Known rows, with every step that occurs:
w q: [  7 -13   5  -7   3  10  10  -3   5   4  -1 -10  -6   3  -3  -1   6  -5
  -4   1  -5  -6  -2   1   4   8   4   4]
a k: [-1  8  3 -6 -6 13  5  3  1  8  1 -5  0  0  1 13 -6  1 -3  4 10 -3  4  1
  8 -1 -1 -3]
l n p q: [  1  -7   1  -6  -1   4  -2  -4   6   1   2  18  -8  17   0  12 -11   1
  -1 -14  10 -19 -14  11   4  -5  22   5]
p n a h w: [ -6   6  -3 -11 -12   7  29   7   5  -1   0   2  -6  -3   0  22  -2   4
  -2  -5   5  -7   1  -1  11   0   6   1]
q w h: [  0  -6   2   1   3  15  14   8  11  -3  20   8   0  -3   1   8   3  -5
  -2  -5   4   5   1 -10 -12  -2  -1   0]
k a h w x: [  5   9  -1  -7  -6  23  28  -9  11   8  -4  -8   1   1   5  11  -6  -7
   7 -11  -6 -10   5  -8   4  -6  -4   9]
a k l: [  1  15  17   0 -16  10   3   2   4  21  -6   1   2  -7  -1  22  -5  -1
   1   0   7   3  11   1  12   5   1  -4]
p q w: [ 7 -9 12  7  3  2 -1  0 10  0 27 20 -4  6  0 15  0  3 -4  5 11 -8 -1  6
 -6  2  8  4]
k l n: [  8  12  16  -4 -12   9   5   0  -3  16 -10   5   5  -1  10   9 -11   3
  -1  -8  -4   1  -6   5   7   1   9  -8]
h w: [ -6  -6   4   4  -6  11  16  -4   0  -1   5  -5  -6  -5   1  -1  -4   5
   2   6  -6 -10  -4  -6   7  -3  -6   0]
a h w x: [  2   8   4  -1  -7  24  26  -4  10   6  -3 -11   0   0   5   4  -4  -5
   8  -9  -6 -12   3  -3  -2  -2  -5   7]
k l: [  3   8  15   4 -11   0   0  -1   3  15  -7   5   3  -7  -2  12   0  -2
   3  -4   0   5   7   1   6   5   2  -3]
h w x a k l: [  2  14  20  -9 -16  21  10   4   4  28   0  -5   0 -12  -3  29  -5  -4
   1  -3   3 -10   9  -3  17   1  -3   1]
k l x: [  7  20  20  12  -9   3  -7  -3   5  22  -6  -4   7  -2   9   9 -11  -5
  10 -12  -2   3  -2  -1  -1   8  -4  -8]
l n p: [ -6  -2  -7  -7  -7   7   4   4   3   0  -3   6   2  14   3   1 -14  -2
  -2 -10   7  -6 -11   1   5  -7  16   1]
k a h: [  7  15  -8  -6  -4   0  14  -6  10   2 -11   5   2   4  -6  25   4  -5
  -1 -14   6   9  10  -3   9   1   5   5]
n a h w x l: [  9  12   5  -4  -1  23  28   5   0  17  -2 -13   5   1  -3   3   6  -9
   4 -10  -8 -10  -6  11  17   3   3  11]
k a: [  5   3  -8 -12  -2  -1   4 -10   3   5  -1   7   2   0   2  16  -3  -4
  -2  -5  -1   4   4  -8  12  -7   2   4]
l x w: [  5  15   7  14   6   9  -6   0   5   9  18  -9   1   4   5  -7  -2  -7
  11 -13  -7 -13 -15   0   4   3 -14  -4]
n p q w x l: [ 13   0   9   4   8  18   8   2   7  15  16   5   6  14  -4   3   5 -10
   4  -4   2 -18  -8  14   6   3  11  13]
h w x a k l n p q: [  2   1  13 -14 -10  22   8  -1   9  19   4  11  -9  10  -1  30 -15  -2
   0 -16  11 -31 -10   8  14  -6  18   8]
q w x: [  7   1   6   0   0  16   7   2  11   7  18   0   7   3   9   2  -5  -5
   3   0   1  -6   4  -2 -12  -3  -1   6]
d x l n p q w h: [  8  -5   6  -6   3  23  19   5  10   2  24  12   2  18  -2  12  -3  -8
   1 -12   6 -11  -6   5  -1  -1  14   6]
h w x d: [  0  -3  10 -12  12  13  15  -6  -2  -2   8 -15  -6   1  11  -4  -2   4
   4  -1 -11 -14 -11  -3   1 -10 -14   7]

Rows:
[  9  18  19 -14 -13  16   4   6  -4  24  -7   3   4  -3   6  25 -11   3
  -6  -7   4  -4  -3   5  15   1   8  -8]  x a k l n
[  4   2   8 -14  16   6   5  -3  -2  -1   5 -12  -2   3  10  -3   0   1
   2  -5  -8  -8  -8   1  -3  -8 -11   6]  w x d
[  3   1   3 -14   1  16   8   5   0  11   8  -8  -4  -5  -2  12   1  -5
   1  -5  -6 -19  -1  -6   5  -6  -7   8]  h w x a
[  9  13   3  -6   1  10  10  11  11   7   6   0   3   4  -9  26  10  -9
  -1 -12   9  -2  10   1  -3   5   2   8]  q w x a h
[ 10   6  10   3   4  23  19  -2  -3  15   2 -13   5   2   1  -8   5  -6
   7   1 -15 -16  -9   7  13   1  -3   7]  h w x l
[  0 -14   5   7   1   2  -1   1  15  -3  28  23  -4  13  -6  17  -4   0
  -4   1  18 -10  -3   5  -4   0  15   8]  n p q w
[  3  15  17  -8 -13   9  -2   7   2  24  -2   1   1  -9  -8  32   0  -3
  -3  -2   8  -1  10   0  17   5   1  -2]  x a k l
[ 10   3   2  -9  -2  19  20 -10  10  11  -2  12  -4  19  -2  22  -7  -6
   3 -21   4 -25 -13  12  17  -6  21  12]  k a h w x l n p q
[ -6   7   4  -7 -17  13   6   4   5  13  -7   7   5  10   2  16 -17  -3
  -1 -10  12  -4  -5   2  13  -3  17  -2]  a k l n p
[  4  18  16 -13 -16  10   1   5   1  24   1  -4   4  -2  -8  29  -4  -4
   0   0   7  -4  18   2  19   5   0   0]  d x a k l
[ 10  -5  10 -11  -4  26  37   2   2  12  -6 -14  -8   3  -3   9   5  -5
  -6  -7  -6 -10 -10   7  22  11  10   6]  x l n a h w q
[ 10  21  17 -19 -17  18   6   5  -4  22  -4  -3   8   4   6  23 -15   1
  -2  -5   2  -6   4   7  17   2   7  -6]  d x a k l n
[  6   3  21 -15   6  19   8   0   8  11  17   4  -1  12  12  20 -11   2
  -1  -8   8 -15 -11   7   4  -7   5   6]  a k l n p q w x d
[  4   5   9 -18 -10  11   0   1   5  15   5  12  -4  18  -6  30 -14  -2
   0 -14  14 -24  -1  14  16  -2  20   6]  d x a k l n p q
[  4   9  19  -8 -12  17   0   7  13  27  12  11   0   1  -8  40  -5  -7
  -2  -7  18 -13   9   3  12   2  10   6]  n p q w x a k l
[ 11  15  11  -8  -6  14  10   9  16  15   2  12   0  11  -9  39   2  -9
  -1 -22  15 -10   4   7   3   5  17   9]  k l n p q w x a h
[  9  10  14 -12  -3  19  10   5   9  24  13 -10  -6   1   5  18  -2  -9
   2 -12   0 -18  -8   4  19  11   1  -4]  p n a k l x w q
[ 15  16   5 -12  -3  17  23  12   7  14   1   7   2   8   2  26  -1  -6
  -4 -22  10  -3  -5  18   9   6  21   8]  p q w x l n a h
[  3  13   3 -11 -14  20  36   6  -1   6  -2 -10   2   5  -2  10  -6   0
   1  -8  -3  -7  -1   8  22   4   7   5]  d x l n a h w
[  5  17  24  -2   6   4  -3  -2   0  14   0 -12   1   0  11  14  -9   3
   4  -7   1  -1 -10   0   7   2 -12  -6]  a k l x d
[  2  19  12   6   0  26   9   4  12  17  13  -6  -1  -5   3  11  -2 -13
  12 -23  -3  -6  -7  -8   4   0 -13  -6]  a k l x w h
